What can hang from each mark:
D: F P
F: N
P: D L
C: E L
R: X
L: C F P
X: J R
G: B Y
B: J
Y: G
J: B E U Y
E: C
N: F P
U: J

Every row comes from one small tree of marks. Brackets hold a mark, then the marks that hang from it, in alphabetical order. Every link used is in the known rows. Which tree was each row made from?
Known rows:
(B J): [ -8   0   4  -5  -2   4  -5  -2  -4   4  -6   3   9  -7   4   2  12  -2
   5   7   2   9   0  -4   7   7 -11   5  -1  -6  -1  -2  13   5  11   0
   7   0  -4   0  -1   0  -2   1   6 -17   1 -11 -14   1  15  13]
(J E): [  3  -1   4  -3  -9   5 -10  -5  -2 -14  -7   3   4  -6  -3  -4   6   1
   7   3  17   8   2 -10   1   6   1   3   0  -9  -7  -2   5  12   3  -7
   4   5   2   8  -7  -2 -15   4   6  -7   0 -10  -6   1   7  12]
(J B U Y): [ -9  10  21   6   3 -16 -15   6   3  -4 -14 -11 -14   0 -11 -12   2 -13
   4  -6   6   8   5 -19   1   4  -5   6   5  -1 -20 -12  -8   6   0 -10
  22   3 -19   6   0  -1 -12  -6  10  -7  -6 -13  -1 -10  10  10]
(D F): [ -2   5   5  -6 -18  -1  -2   1  -6  -2 -13  -1  10  -7   7  -1   2  -4
  12  -3   1  11   3  -4   9   6  -5   3  -5  -7   1  -6   8   7  11  -7
   4  -7   5  13  -9  -1 -12  -1   9  -4   1 -13  -4  -3  10   4]
(C L): [ -7   3   1  -7 -12  -4  -5  -1  -4  -7 -12   2   9  -4   8  -1   0  -6
   8  -2   5   9   7  -8   4   6   0  10  -3  -5   5  -6   0  10   6   5
   3   0   3   4  -2  -3 -18  -3   6 -15   7  -9 -11  -1  12  11]
(C E (L F)): [-15   4   8   0 -23  -8   6  -6   4   2 -10  -2  31  -7  12  -1  -4  -7
   4  -8  -1  16   7  -9   8   5  -5  19   2 -10  12  -8  -3  17  12   7
   1   0   3  12  -1  -6 -22  -9   2 -19  11 -10  -8   0  17  13]
(R (X (J B (Y G)))): [ -9   2  17   3 -20 -13  -4   5  -7  -7 -11  -1  -4 -11   3  -4   6 -10
 -12  -1   6  -1   8 -14   7   3   3   0   0 -10 -21 -16  -2   4   3 -13
  17   3 -12  13  12  -3  -3  -8  10 -14   1 -12  -3  -8  -2  12]
(L (F (N P))): [ -2   2   1   1 -17  -5 -16  -6  -8  -6 -14 -19  21 -11  -9   7  -6  -4
   7  -9   7  17   2  -6   9   2 -11  14  -2 -11   0   1   2  15   8   6
  10   9   7   8 -12   1  -3   9   8 -11   3  -4  -6  -5  13  19]
(R X): [ -1   3   0  -6 -15   1  -1   3  -2  -4 -10   5  12  -8  -2  -2   4  -4
  -4   0   6   3   6 -10  10   2  -6   5  -8  -5   1  -5   3  12   7  -6
   8   4  -1   6   0  -3  -9   1  11 -13   0  -9  -2  -2   7  12]
(C (L P)): [  0   3  -8  -8 -11  -8   1  -4  -9  -7 -13  -1   3  -3  10   3  -6  -6
  -1  -3   2  19  10 -10   1  11   0   9   0  -4   2  -5   5   7   6   1
   6   3  -1   1   3  -6 -14  -7   8 -16   9  -4 -16  -2   8  16]
(C (L F (P D))): [ -4   3   0   0 -13 -15   8  -2  -5  -2 -11 -11   5  -5   1   0  -8 -11
   4  -6  -3  17   5  -7   4   8  -6  11   7  -6  11   1   6  11   8   0
   7   8  -2   7   0  -2 -13  -4   2 -23  11  -8 -20  -5  10  18]
(P (D F) L): [ -4  -2   4  -7 -16  -8   2   4 -14  -2 -10 -10  -1  -1  -3   1   3  -7
  23   1  -5   1   6  -4   8  -2  -2   0   1  -7   2  -3  10   8  17 -15
  11   0  -1  11  -3   3 -13  -4  -5 -17  -5 -13 -11  -1  10   4]
(B (J U)): [-11   2   6  -4   4   2 -12   2  -2   4  -9  -1   6  -2  -3  -2  13  -5
   5  -1   2  12   1  -9   4   9 -13   4   5  -2  -6  -2  12   3   9   1
  12   3  -8  -2  -3   0  -7  -3   7 -13   0 -13 -16  -2  17  13]
(U (J (E (C (L P))))): [  8   0   5  -2 -16   2  -2  -6  -6 -13 -13   9  11  -9   3  -1  -5  -5
  -2  -1  22  17   7 -10  -2   4  21   9   7 -10 -11  -4   9   3  -4   4
   6  -1  10   3   2   7 -14  -4   5 -16   8 -11 -13   7  10   9]
(Y (G (B (J E U)))): [-12  -5   8   5  -6   5 -17   5   0 -15  -7   2   8  -6  -7  -5  12   8
   4 -12  10   8   1 -13  -3  10   3   1  12  -3  -9  -9   5   8   4  -6
  10   9   0   7   0   3  -5 -12   3 -16   2 -15 -15   1   1  17]
(G Y): [ -7   7   2  -3 -10   2  -8  -3  -1  -6  -9  -6   4  -4   4  -5   4  -8
   5   3  11   7   8 -10   7  12 -12   4  -2  -4   0  -8   5  16  14  -7
   9   0  -6   6  -4   2  -6  -3   9  -9   1 -18   5  -6   5  14]
(E (C (L (F N) (P D)))): [ -5   0  -2  -1 -20 -13   2  -4  -6  -8 -16 -14   4  -8   7  -1  -9 -13
   2  -8   8  17  12 -10  14   1   1  21   9  -4   7  -3   6  11   5   9
   5   6   9   0   0   0  -7   2  -5 -21  12 -11 -20  -4  13   9]
(J (E C) U (Y (G B))): [-12  -1  17  11  -7  -2 -18   7   6 -26 -10   4  -1  -4  -5 -12   4   1
   2 -12  28   8   7 -21   1  -3  11   4  13  -2 -21 -15  -4   6  -3  -6
  20   6   2   4   3   5 -12 -11  -2  -9  -2 -25  -3  -3   0  14]
(E C): [ -4   3   2  -3  -9   5  -6  -5  -5 -10 -11   6   9  -6   9  -6   3  -6
   9   2  20  10   7 -10  11  -1   0  11  -5  -1   1  -6   6   5   4   6
   9  -1   8   0  -5  -1  -5   6   5 -12   2 -15  -7   0  15   9]
(Y (G (B (J E)))): [ -9  -6   8   4 -11   5  -9   1  -1 -15  -6   3   9 -10  -2  -2  12  11
   4  -6  11   5   1 -10  -1  10   4   2   8  -6  -6  -9   6  10   6  -6
   6   7   2   9   3   2  -1  -9   3 -19   4 -14 -14   3  -1  17]
(F (N (P L))): [  1  -3  -9  -9 -14  -3 -19  -4 -19  -9 -15 -16  10  -4  -6  12  -4  -1
  13  -3   5   9   8  -9   6  -1  -1   5  -2 -10  -9  -2   3  14  12   2
  13   9   6   1  -6   2  -4   0   2 -14  -2  -1  -7  -1  10  16]
(F (N (P D L))): [ -3  -4  -4  -7  -8  -8 -12  -3 -19  -6 -16 -21   1  -3 -11  10  -2  -4
  19  -1   0   3   9  -7   5  -2  -5   2   2  -8   0  -2   5  17  11   1
  13  13   5   1  -7   5  -5   4  -3 -17   0  -1 -12  -2  10  15]
(X (J E (Y G)) R): [ -6  -3  15   0 -15 -11  -8   2  -4 -24 -12   8  -5  -9   9  -1   8 -14
  -6   4  21   1   5 -12   4   9   8   6   8 -18 -21  -5   4   0   0 -18
  13   4  -6   7   2   1  -5 -10  -1  -8   4 -15 -13  -4  -5  13]
(J B (E (C L)) U Y): [ -8   8  23  10 -10 -14 -16   2   7 -15 -15  -4 -15  -1   1 -19  -2 -11
   1  -5  25   9  11 -25   2   0  14  12  13  -2 -27 -14 -14   7  -4   2
  17   1  -6   3   5  -2 -21  -4   3 -10  -2 -20  -5  -6   8   5]
(X J R): [ -2   6   6  -8 -15  -6 -10  -2  -8  -9 -15   2   2  -6  12   2   3 -18
   2   5  12   7   4  -8   4  12   0  14   1 -11  -6  -1  12  -1   3  -7
  10   1  -7   6  -5  -4  -4  -2   6 -12   7 -10 -12  -4   6  12]
(D F P): [ -8   7   7 -11 -15  -9   8   1  -9   1 -11  -4  15  -6  -1   0  -2  -1
  22  -2   2  15   3  -2  11   5   1   1  -6  -6  -4  -9   9   7   9  12
  11  -9  12  10 -13  -3 -12  -3  13  -2   3  -8  -8  -3   8  12]
(N F (P L)): [ -2  -1 -12  -8 -10   1 -11  -3 -18   3 -11   1   7  -3  -7   8  -2  -1
  18  -1   1   2   8  -8   3  -6   0  -4 -12 -10  -6   1   7   4  17  -4
  15   4   3   7  -2  -6 -10  -3   3 -13  -3  -2  -9   2  15  18]
(C E L): [-15   1   6  -5 -15  -4   7  -5   1  -1 -13   3  17  -5  16   0   0  -5
   6  -4   0  12  11 -10   4   7  -3  10   0  -7  10 -11  -1  17  10  10
   1   0   4   6   0  -3 -23 -10   3 -17  10 -10  -9   2  13  12]
(J E U Y): [ -6   4  14   3   2  -5 -16   6   3 -13 -10  -1  -5  -1 -11  -6   6  -6
   3  -1  16   9   3 -16  -1   1  -2  -1   8  -8 -18  -7  -1   8  -1 -10
  16   5 -10   2  -3   2 -21  -2   3  -2  -6 -18  -3  -6   7  13]
(G (B (J E U)) Y): [-10   8   8   7  -9   6 -22   3   9  -3  -8 -13   4  -1  -6  -6   7   2
   0  -6  15   9   2 -15  -1  14  -8   3  17  -1 -15 -12   9  13  13  -5
  11   2 -12   5   0   3  -6 -10   8 -14   2 -26   3  -4  -2  14]
(L C F P): [  4   6  -9   2 -17  -7  -3 -13  -9  -6  -7  -4  23 -16   3  -1  -6  -8
  -1  -1  12  31  -1  -8  12   6  -9  16  -5 -11  -1  -1   9   4  12  -6
  12   2  -7  11 -11  -4  -7   1   1 -15  -3  -6  -9  -3  12  17]
(Y (G (B (J U)))): [-15  -2   6   2  -3   3 -13   6  -3 -10  -9   0   7  -5  -5  -4  11   6
   5 -13   3   8   2 -12   0  10  -3   3   8   1  -4 -10   5   7   7  -4
  13   7  -2   6   2   4  -1 -14   5 -18   3 -15 -16  -1   4  18]
(P (D (F N)) (L (C E))): [-11  -4   1  -6 -25 -11   5  -4 -17  -1 -15 -15  11 -12   3   2   4  -8
  21  -5  -7   8  10  -5  15  -3  -1   6   4 -13   2  -9   9  18  21 -10
   5  -2   2  12 -11   8 -15  -6 -20 -17  -5 -10  -9   2  14  -5]

Which tree is each row?
[-14   4  13   2   8  -6  -9   7   0   4  -9  -2   0  -2  -5   0  12  -9
   1   2   2  10   2 -10   6   3 -15   1   7  -4 -15  -5   7   3   8  -3
  17   0 -14  -4   2   3  -7  -4   5 -11  -4 -17 -11  -5  13  12] : (B (J U Y))
[ -5  -2   2  -3 -14  -9  -3   0 -10  -2  -6 -15  11  -2 -10  -1   0 -10
  18   1   1   4   3  -7   9  -2  -4  10   4  -8   7   2   8   9  16 -12
  12   9  -6  11  -4  -1  -9  -1  -7 -24  -4 -12 -13  -1  16  12] : (P D (L F))
[ -9   2   0   0 -22 -12  11  -9   0   1 -11  -6  25  -6  14   4  -9  -7
  -4  -8  -4  26   9  -9   4   9  -7  18   4 -12   9  -7   1  14  11   4
   4   3  -2   8   4  -7 -18 -13   4 -19  13  -6 -13  -1  11  18] : (C E (L F P))
[ -3   1  -2  -9 -18 -15   7   2 -12  -5 -19 -16  -8  -6   5   6  -6 -10
   7  -9 -11  12  12  -5   5   9  -1   5   8  -6   6  -5   8  14   8  -2
   0   3   6   4  -2   5 -14  -6  -2 -14  11  -6 -22  -6   6   5] : (C (L (P (D (F N)))))
[-13  -3   6   2  -8   4  -9   2  -4 -11  -8   1  13 -10   1  -1  11   8
   5  -8   4   5   1  -7   2   9  -2   4   4  -2   0 -10   6   8   8  -5
   7   5   0   7   2   2   3 -11   6 -22   6 -13 -14   1   2  18] : (Y (G (B J)))
[ -3  -1  -3  -4 -17 -17   3  -2  -8  -5 -16 -21   3  -7  -1   4  -9 -12
   2 -10  -6  16   8  -8   8   8  -5  15  10  -8   9   1   5  15   7  -1
   3  10   1   4  -3   1 -10  -1  -3 -19  11  -4 -23  -7  10  12] : (C (L (F N) (P D)))
[  3  -1  -2  -6 -11 -12   6   0 -13  -5 -18 -17 -11  -8  -2   7  -1  -8
   8  -6  -9  13   8  -4   5   9  -6   0   6  -7   2  -3  15  13   7 -10
   5   5   1   4  -6   6  -5  -2   1  -9   6  -5 -18  -7   4   7] : (L (P (D (F N))))
[ -7   3   0 -16 -21 -10   4  -1 -17   0  -9  -7  15  -2  -2   4  -3  -1
  24   0   2  12   6  -3  12   0   7   3  -3 -10 -12  -7  11   5  17   3
  15  -8   9   9  -8  -5 -13  -9   6  -7  -2  -8  -7   0   9  12] : (D F (P L))
[ -3   6  23   9  -1 -12 -20   3   6 -11 -13  -8 -16  -1 -15 -13   3  -8
   2  -4  17   7   4 -22  -4   4   3   2  10  -5 -29 -10 -10   9  -3 -13
  19   5 -16   9   0   0 -18  -4   8  -3  -6 -15  -1  -8   5   8] : (J B E U Y)
[ -1   2  -3  -2 -18  -4 -15  -7 -14  -1  -7 -10  26  -4  -6   7  -8  -3
  13   0   9  16   1  -8   6  -3  -6  10  -6 -12  -5   1   2   7  17   5
  19   7   2  10  -4  -5  -8   1   7 -19  -5  -5  -4  -1  12  25] : (N (P (L F)))
[  5   3   7   4 -18  -7  -7 -10  -3 -17 -13   0 -10  -6  11 -12  -7  -4
  -1  -1  22  15  11 -20   1   8  17  15   8  -5 -17  -9  -5   8  -1   4
   5   2   1   5   5  -5 -13  -1   7 -17   6 -10 -12   0   5   9] : (J B (E (C (L P))))
[ -5   5   9  -3 -15  -6  -2   5  -7   1 -10   0   5  -8   3   4   4 -11
 -11   5   7   2   6 -10   9  -1  -4  -1  -3 -10 -13 -11   7   3   3  -6
  15   1 -10   7   8  -4  -7   0   8 -10   0 -15   1  -7   3  13] : (R (X (J Y)))
[-10   5   5   5 -20  -4   2 -13   0   0  -6   0  38 -17   8  -7   1  -6
   6  -3  10  22   0  -8  15   3 -10  19  -5 -13   7  -6   4  13  15   1
   9  -2  -1  15 -14  -1 -14  -2  -3 -15  -1 -13  -1   0  19  10] : (L (C E) F)
[-17   3  14   6   0  -9 -14  13   1 -16 -12  -4   1  -2 -10  -5   4  -2
   3 -14   7   8   4 -16  -1   2  -2   1   7  -1 -11 -15  -4   7   0 -12
  22   7  -9   6   1   4  -9 -16   4  -9  -2 -18  -4  -8   0  18] : (J U (Y (G B)))
[ -1   2   8  -4 -17   0 -14   4  -6  -5 -10   1   3  -3  -3  -2   7  -9
  -9  -2  12   6   5 -15   1   3   5  -3   5  -7 -17  -6  10   5   1  -3
  13   7  -6   9   0  -3 -16   0   7  -6   0 -13  -6  -4   5  13] : (R (X (J E U)))
[  3   4  20   4 -20  -1 -10  -7  -2 -11 -14   4   6 -10   0 -11  -3  -5
   3  -4  25   9   9 -15  -2   3  26  14   8  -7 -17  -8  -3   5  -5   5
   6  -2   7  11   0   4 -13  -2   9 -17   7 -13  -9   6  13   2] : (U (J B (E (C L))))
[ -7   3   4 -15 -21 -11   4   2 -12  -3 -17 -15  10  -8  -3   6  -2  -2
  19  -8  -2  14   8  -2  14   3   1   4  -1  -7  -7  -8   9  13   8   9
   8  -7  16   6 -15  -1  -8  -2   8   1   6  -5  -9  -4   8   8] : (D (F N) P)
[ -2   0  -9   2 -23 -10   2 -16  -9  -3 -12 -14  28 -19   5   4  -6  -8
  -6  -9   3  32   5  -9  15   6 -10  20   2 -15   0  -5   8  16  12  -3
   7   3  -2   8 -11   0  -7  -5  -7 -14   3  -4  -8  -2  12  11] : (L (C E) (F N) P)
[ -7  -3  22  12 -13  -9  -9  -3   2 -25  -9   6 -12 -11   3 -16   6  -2
   1   0  27   3  10 -20   7  -1  13   7   6  -7 -25 -14 -12   8  -3 -10
  15   3   0   7   6   2  -5  -4   3 -11  -2 -17  -5  -2   1   8] : (J B (E C) (Y G))
[ -7  -4  -3  -2 -12  -7  -3 -10 -18  -3 -16 -18  12 -11  -5   7   0  -3
  19  -2   1   9  11  -7   9  -4  -4   4  -1 -11   1  -6   4  20  17   8
  12  10   6   2 -11   8  -9   1 -11 -20  -2  -3  -8   1  12  12] : (F (N (P D (L (C E)))))
[ -1   2  -6  -3 -23  -4 -14  -9 -14  -6  -4  -4  30 -10   0  -3   0  -7
  10   0  14  17   0  -8  16  -3  -2  17  -5 -13  -4   1   6   4  19 -10
  14   0  -5  13  -9  -3 -12  -1  -7 -19 -11 -11  -4   2  17  10] : (P (L C F))
[ -5   4   1   1 -16 -11   7  -5  -5  -7 -12  -5   7  -6  11  -5  -8 -12
   5  -4  10  16   9 -10  11   2   1  18   6  -4   8  -2   6   6   6   9
   9   3   6   2   2  -3 -10   1   0 -22   9 -13 -19  -3  14  13] : (E (C (L F (P D))))
[ -1  -4  -6  -9 -23  -6 -19  -3 -12  -7  -9 -16  20  -4  -7   6  -3  -7
   6  -5   4  11   4  -9  13  -1  -3  17   4 -12  -5   1   6  12  15 -15
   9   6  -2  10  -6  -4  -6  -2  -6 -15  -5  -6  -8  -1  16  10] : (P (L (F N)))
[  1   9  24   4 -16 -17 -14  -2  -1 -14 -17  -3 -16  -8   5  -6  -1 -18
  -5   7  21   1   5 -16   0  11   9  13  10 -14 -30  -8  -1   1  -3 -15
  14   1 -18  11   2  -3  -6  -4   6 -10   2 -14  -5  -7  -3   7] : (X (J B E Y) R)
[-13  -5   9   6 -11   6 -17   2   1 -18  -6   5   7  -6   0  -8  11   7
   3 -12  18  10   4 -15   1   5   7   6  12  -1 -11 -10   6   6   3   0
  12   6   6   2   2   4  -3 -10   1 -18   4 -20 -15   1   5  15] : (Y (G (B (J (E C) U))))
[-17  -9  13   5 -12  -3  -1   1   1 -14  -5  13   3 -11  13  -4  14   0
  -3   3  19   5   8 -10  11   0   6   5   8 -10 -16  -8   0   6   6   1
   6  -1   6  -4  11   5  -7  -5  -5 -20   3 -20 -18   2   7   9] : (B (J (E (C L)) (Y G)))
[-11   3   5   7 -18 -10   1 -13  -6   2 -13 -19  29 -20  -5   0  -2  -7
  14  -8   4  19   3  -6  15  -1 -14  13  -2 -13  10  -4   2  22  15  11
  10   8   6  11 -17   8  -9   5  -8 -18   1  -6  -5  -3  16  13] : (L (C E) (F (N (P D))))
[-10  -2  24  10  -3 -12 -16   4   3 -22 -11  -2 -16  -4 -13 -16   8  -5
   1  -9  16   6   6 -23  -2   6   8  -1  11  -6 -28 -13 -12  10  -3 -18
  19  10 -11  10   3   2 -14 -12   5  -5  -5 -12  -7  -7   0  12] : (J B E U (Y G))
[ -7   3   1  -2 -23 -11 -12  -3  -6  -4 -16 -14  21  -8   1   6 -10  -6
   6 -11   3  16   7  -8   9   3  -6  16   0  -9   4  -2  -3  15   9  11
   5   7  10   8  -8  -1 -11   2   6 -15   8  -5 -12  -5  13  17] : (C (L (F (N P))))
[ -4   0  -1  -6 -21 -13   6  -1 -11  -8 -19 -10  -7  -7  14   1  -6 -10
   7  -8   2  14  16  -8  12   1   5  12   7  -3   4  -6   9  10   6   7
   2  -1  13  -1   0   5  -9  -1  -3 -15  11 -12 -21  -3   9   2] : (E (C (L (P (D (F N))))))
